In the rows, 128 means zero.
Known rows, with every step that occurs
medak tufot: [139 165 138 129 135 122 142 104 105 110 182 140 123 147 151 103 127 169
  96  80 147 112 102 167  73]
gipufop tufot medak: [108 162 148 133 154 129 129 127 114 102 195 123 118 127 164  76  97 187
 116  86 167 128 145 161  98]
medak tufot gipufop: [143 164 130 149 151 116 129 103  90 119 181 128 117 141 148  93 132 181
 102  74 159 102 104 204  98]
pefub palo medak tufot: [105 149 142 135 161 160  95 133 106 115 156 132 109 149 145 112 140 171
  95  92 180 131 136 128  77]
tufot medak palo: [ 91 169 142 120 145 133 123 116 132 116 182 118 122 132 155  66 110 182
 119  55 184 143 132 135  77]
gipufop tufot kuri: [127 175 177 142 144 132 124 134 101  80 183 117  90 124 176  74  86 190
  91  91 122 111 126 170  82]
pefub palo medak: [ 95 163 157 130 162 169  93 147 122 115 121 127 126 141 145  98 128 194
 120  72 192 130 138 130  67]
tufot puti: [132 193 160 123 119 112 141 140 113 117 152 135 107 143 163  90 116 182
 125  77 148 138 103 152  76]
tufot gipufop: [133 181 146 144 151 121 124 117 103 118 153 125 133 129 152  87 120 196
 127  57 166 103 110 206  87]
tufot luzo: [131 184 160 118 141 117 123 132 127 119 167 125 128 147 165 112 118 203
 101  72 166 137  88 183  64]
gipufop tufot puti: [134 183 162 123 120 117 143 146 103  90 180 132  95 137 162  86 109 171
 112 101 133 114 118 158  94]
tufot gipufop palo luzo: [119 148 164 176 152 125 122 156 111  99 168  92 104 114 123 140 139 203
 132  54 163 111 107 224  85]
pefub palo medak tufot gipufop: [110 150 132 155 177 159  85 135  86 125 156 120 109 145 135 100 145 178
 107  87 194 117 139 166 103]
gipufop palo pefub tufot: [128 143 145 168 131 133 127 152 139 103 144  96 110 124 139 129 134 179
 134  93 124 111 123 135  50]
medak tufot puti: [141 179 143 121 121 108 144 128  93 114 187 142  91 153 160  97 124 163
 103  94 142 134  98 155  87]
medak tufot puti palo: [149 180 147 140 126  94 136 146  98 104 194 132  86 133 153  80 146 162
  98  85 131 123 112 147  68]
puti palo medak: [105 174 155 135 166 138 121 148 135 104 143 132 107 113 146  86 141 194
 120  59 160 116 142 133  55]
pefub palo: [121 168 167 142 138 142 103 133 115 114 135 127 144 142 137  87 121 189
 119  66 172 117 118 156  60]
puti palo pefub tufot: [137 170 135 161 136 114 127 154 131 106 148 110 114 111 140  92 141 187
 123  98 115 104 137 116  36]
medak tufot pefub palo: [136 156 138 145 141 122  97 117 101 128 145 114 134 151 134  91 111 188
  93 109 163 121 125 126  63]
medak tufot luzo: [141 167 144 122 142 112 129 118 107 114 196 129 117 156 167 117 128 184
  80  90 162 139  82 180  74]
pefub tufot: [133 171 133 150 116 120 137 137 118  92 155 137 125 135 155  92 107 191
 130  85 152 104 132 145  58]
puti palo medak tufot kuri: [111 165 156 146 173 138 104 144 109  94 187 121  65 119 169  79 133 184
  82  83 131 123 146 131  70]

Rows
[127 167 125 144 127 127 133 137 129 117 145 114 119 129 154 110 117 189
 121 106 128 118 118 126  49] -> palo pefub tufot
[116 159 118 141 174 144 114 117  96 120 170 130 102 138 152 100 142 180
 102  82 177 116 124 174 108] -> palo medak tufot gipufop
[142 177 145 134 136 100 134 146 105 127 185 110  78 129 152  99 156 160
  94 106 101 127 103 128  61] -> medak tufot puti palo pefub
[114 157 115 128 164 130 119 118 117 121 149 126 112 146 159 109 108 195
  94 108 163 131 143 109  77] -> palo medak tufot pefub
[134 172 133 139 133 119 119 152 131 121 157 107 114 138 168 127 120 202
 104 114 137 139 100 144  53] -> palo pefub tufot luzo
[112 157 125 121 158 147 126 117 114 111 168 145 101 145 157 116 132 175
  97  87 166 125 124 137  81] -> palo medak tufot
[135 138 142 174 163 130 124 121 105 132 173  89  96 129 130 128 157 166
 106  81 131 106  96 193  87] -> medak tufot gipufop palo pefub
[136 173 147 131 141 119 132 119 114 105 152 116 124 128 155  85  85 200
 104 107 140 100 138 146  76] -> gipufop tufot pefub
[ 73 160 138 122 141 131 122 140 129 113 205  98 108 124 146 103 112 197
 118  67 187 156 122 140  76] -> tufot medak palo luzo
[ 80 161 133 115 155 140 121 121 138 143 174  96 112 128 156  87 121 182
 115  76 159 153 119 115  67] -> tufot medak palo pefub
[114 178 158 132 150 133 128 175 113  85 170 127  72 119 156  74 133 177
 115  94 135 112 150 126  89] -> gipufop tufot puti palo medak
[ 87 151 116 145 123 129 121 157 120  94 218 102 100 120 147 102 102 196
 127  92 186 149 148 122  71] -> pefub tufot medak palo luzo
[ 95 163 147 133 166 152  81 145 123 130  99 111 130 139 144  93 102 213
 117  93 188 135 158 104  62] -> tufot pefub palo medak
[123 172 146 156 139 128 116 148 120 106 159 100  90 123 177  97  95 199
 107 111 107 130 130 126  57] -> palo pefub tufot kuri
[116 171 135 116 141 135 134 142 107 115 179 142  75 153 168 111 129 168
 100 100 157 141 121 120  96] -> palo medak tufot puti
[137 170 140 153 140 108 113 171 132 116 162 100 109 122 155 103 141 200
 104 107 123 124 117 136  36] -> puti palo pefub tufot luzo
[142 168 123 181 149 111 117 156 114 115 150  95 110 103 138  81 144 194
 130  96 126  94 138 156  61] -> puti palo pefub tufot gipufop
[120 152 134 147 140 118  99 144  94 120 168  94 116 138 127 124 113 201
  89 120 164 132 119 138  67] -> medak tufot pefub palo luzo
[122 178 154 135 149 120 130 137 139 128 144 105 122 108 143  93 147 187
 111  74 117 111 106 139  37] -> puti palo pefub
[117 158 137 137 162 135 120 134 118 103 177 135  92 121 149  95 154 174
  95  76 152 114 135 127  66] -> puti palo medak tufot
[113 167 126 147 138 121 125 141 119 105 176 129 121 133 165  77  94 200
 134  90 186 143 157 134  80] -> pefub tufot medak
[130 182 131 138 112 111 140 162 116 119 150 115  93 137 165 108 115 183
 126 121 124 138 121 114  65] -> palo pefub tufot puti
[134 157 168 173 152 131 118 134 114 108 152 108 119 122 133 102 135 190
 137  41 161 102 112 218  85] -> tufot gipufop palo
[ 98 160 122 144 129 133 118 132 126  98 191 123 115 134 157  66 100 184
 130  79 185 141 159 114  74] -> pefub tufot medak palo
[124 153 159 167 164 137 119 135 125 129 136  87 115 118 133 119 144 183
 129  63 140 110 105 193  77] -> tufot gipufop palo pefub
[120 158 128 158 179 130 107 135 101 109 179 125  87 119 142  84 160 180
 109  73 161 103 141 168  90] -> puti palo medak tufot gipufop
[133 169 118 166 143 124 124 137 107 123 146 104 117 125 147 102 124 194
 128 103 136 105 128 163  77] -> palo pefub tufot gipufop
[151 184 148 158 108  99 131 174 112  90 164 128  91 125 155  70 128 182
 135  93 131 112 141 124  58] -> pefub tufot puti palo
[120 151 169 150 147 137 129 136 141 124 140  96 116 122 135 130 138 178
 119  68 126 119 103 156  51] -> gipufop palo pefub
